Each row comes from the steps of one walk. Every step used is in the known rows, and no mark comes twice. Write the walk behind each row, first mark first.
Known rows:
bemir > vepof > bebe > fonep > sulagab: [ -5 -14   6   6 -12 -11  13   6   4  -1  13   4   5  -1   1   1  -2   2
  16  16]
rizak > vepof > bebe > fonep: [-13 -17   3  -4   0   3  15  -5   4  10  18 -12  11   1   3  -1  -3   8
   6  11]
gumep > vepof > bemir: [ 5 -9  7  8  5 -8  5 -3 -2  1 14  0  6  3 -3  2 13 11 -4 12]
gonul > fonep: [ -2 -31   2   9  -8  -2  -4  -3  -2  -8  20   4   6  11  -3   0  10   9
   7  12]
fonep > vepof: [ -5 -20 -10   8  -4  -1  -1   5   9 -19  20  -5   6   0 -18 -10  10   3
  19  -2]
rizak > vepof > bebe > fonep > gonul: [-10 -21   0  -3   2   1  15   0   7  11  13 -11  17   0   4   7   0  10
   6   5]
fonep > gonul > rizak > sulagab: [ -1 -35  -8   6   4   1  -1   9   6   6   7 -12  17   7  -1   9  20  21
   2 -14]
vepof > bebe > fonep > gonul: [ -9 -30   3 -10   1  -4  -3   8   1  -1  13  -3  17  -3   0  11   3   6
  -3  11]
bemir > vepof > bebe > fonep > gonul: [  0 -21   9   5  -8 -10  13   5   3   1   9   4  11  -5   7  11  -1   9
   9   8]
gonul > rizak > vepof: [-10 -20 -10  10   1  13  10  -4   0   5  12 -16   1   9   1  -8  10  21
   5  -6]
bemir > vepof > rizak > sulagab > fonep > gonul: [  8 -15  19  19  -5 -11   8  -8  10  -3  16  -6   5   3   9   4  15  10
   8 -13]
vepof > rizak > sulagab > fonep: [ -4 -18  19   6   1  -1  -9 -14   7  -8  29 -18   2   8   1  -7  19   4
  -4  -8]
gumep > vepof > bebe > fonep > sulagab: [ -3 -11   4  -3   0 -14   7   6   2   4  15  -7   8  -2  -4   7  10  -1
   1  21]
gonul > rizak > sulagab > fonep: [ -3 -20  -1   6  -4   9  -4   0   4   4  12 -20  -1  13   7  -9  15  18
  -2  -4]
bebe > fonep > gonul > rizak: [-12 -30  -8   3  -7  -1   2   7  11  -4  11  -6   9   4   9   6  11   3
 -10  -8]
sulagab > fonep > gonul > rizak > vepof: [  2 -17  -6  14  -2   3   1   0   6  -3   2 -11  -1  10  15   7  13  18
  -2 -15]
bemir > vepof > rizak: [  1 -16  16  20  -4  -7   7 -10   1 -12  21   0  -2   0   0  -3  10   7
  10  -6]
bebe > fonep > vepof: [-15 -20  -7   2 -13  -4   5   4  17 -15  23  -6   6   0  -4 -11   6 -11
   4   2]
vepof > rizak: [ -9 -24  13   8   6   0 -10 -12  -1 -17  29  -8   0   3  -9  -6  16   3
  -3  -6]
bemir > vepof > rizak > sulagab: [  2 -17  20  17  -5  -8  10 -10   6  -2  24  -7   5   2   0  -4  12   8
  12  -7]

Write each row's walk:
[  0 -14  -6  14   1   6   2   0   4  -2   1  -7   1  11  13   5  11  22
  -7 -10]	sulagab > fonep > gonul > rizak > vepof > bemir
[-15 -19  -8   1   2  15  13  -2  -1   9  13 -17   4   6   3  -6   3  20
  -1   5]	gonul > rizak > vepof > bebe > fonep
[  3 -21  -5  11  -3   1  -8   3   3 -10   3  -7  -3   9  13   8  15  16
  -7 -12]	sulagab > fonep > gonul > rizak
[  1 -17  -5   9   2   6   1   2   1   0   1 -12   2   7  13   9   9  23
  -3  -7]	sulagab > fonep > gonul > rizak > vepof > bebe
[  5 -14  10  -3   7 -10   2   0  -7   4  13  -8   7  -4  -6   9  11  13
   2  16]	gumep > vepof > bebe
[-18 -18  -1   5  -7  -2   3  -3  17 -20  30  -9   3  -1  -7 -12  10 -11
  -2  -3]	bebe > fonep > vepof > rizak
[ -1 -10  -2   3  -4   2  -7   2   4 -18  14  -8  -3   1  -3  -7   5   8
   8   6]	sulagab > fonep > vepof > bebe
[ -6 -25  -5  15  -5   1   1  -6   6 -21  29  -1   5   6 -17  -9  15   6
  10   4]	gonul > fonep > vepof > rizak
[-13 -27  -9   5  -6   1  12   4  14   3  10 -10  11   5  11   5   9   5
  -7  -9]	bebe > fonep > gonul > rizak > vepof
[ -4 -29 -12   6   9   7   7   6  -1   7   3 -11  15   3  -2  12  11  27
   5  -9]	fonep > gonul > rizak > vepof > bebe
[ -5 -26  -2  13  -5   1   3  -5   9 -14  30  -7  11   7 -17 -10  17   7
  12   3]	gonul > fonep > vepof > rizak > sulagab
[  0 -10  -3  10  -9  -2  -6   1  10 -21  15  -7  -6   5   0 -10   9   2
   8  -4]	sulagab > fonep > vepof
[ -4 -27  -8   6  -4   3   1   3   0 -13  20   0  12   3 -18  -4   6  12
  16  18]	gonul > fonep > vepof > bebe
[ -7 -19   0   8   2   1  -1  -4  14 -15  31 -16  11   0 -20 -14  18   2
  13  -8]	fonep > vepof > rizak > sulagab
[ -4 -17  -8   8  -5  10   0   3   8  -1  14 -20   1  11   1 -13  16  17
   4  -6]	gonul > rizak > sulagab > fonep > vepof
[ -6 -21  -8  -1   3   3  -2   7   1 -14  19  -6  10  -4 -21  -7   5  10
  18  10]	fonep > vepof > bebe
[ -1 -13  10  -5   1 -11   7   0  -1   4  16  -9   7  -4   2   8   8   4
  -5  18]	gumep > vepof > bebe > fonep
[-17 -16 -14   3   0  11  13   3   2   8  12 -16   5   7  -3  -7   4  15
   6   8]	gonul > rizak > vepof > bebe > fonep > sulagab
[ -3  -9   2  14  -4   0  -8  -7   9 -26  22 -10  -8   5  -2 -12  14   2
   2  -8]	sulagab > fonep > vepof > rizak
[ -6 -15 -10   9   1   4   1   4   6 -16  18   2   9   2 -20 -14   7   8
  11   6]	fonep > vepof > bemir
[-16 -16  -7   3  -9   0   6   4  15 -14  22  -1   8   1  -5 -13   3  -7
  -1   8]	bebe > fonep > vepof > bemir
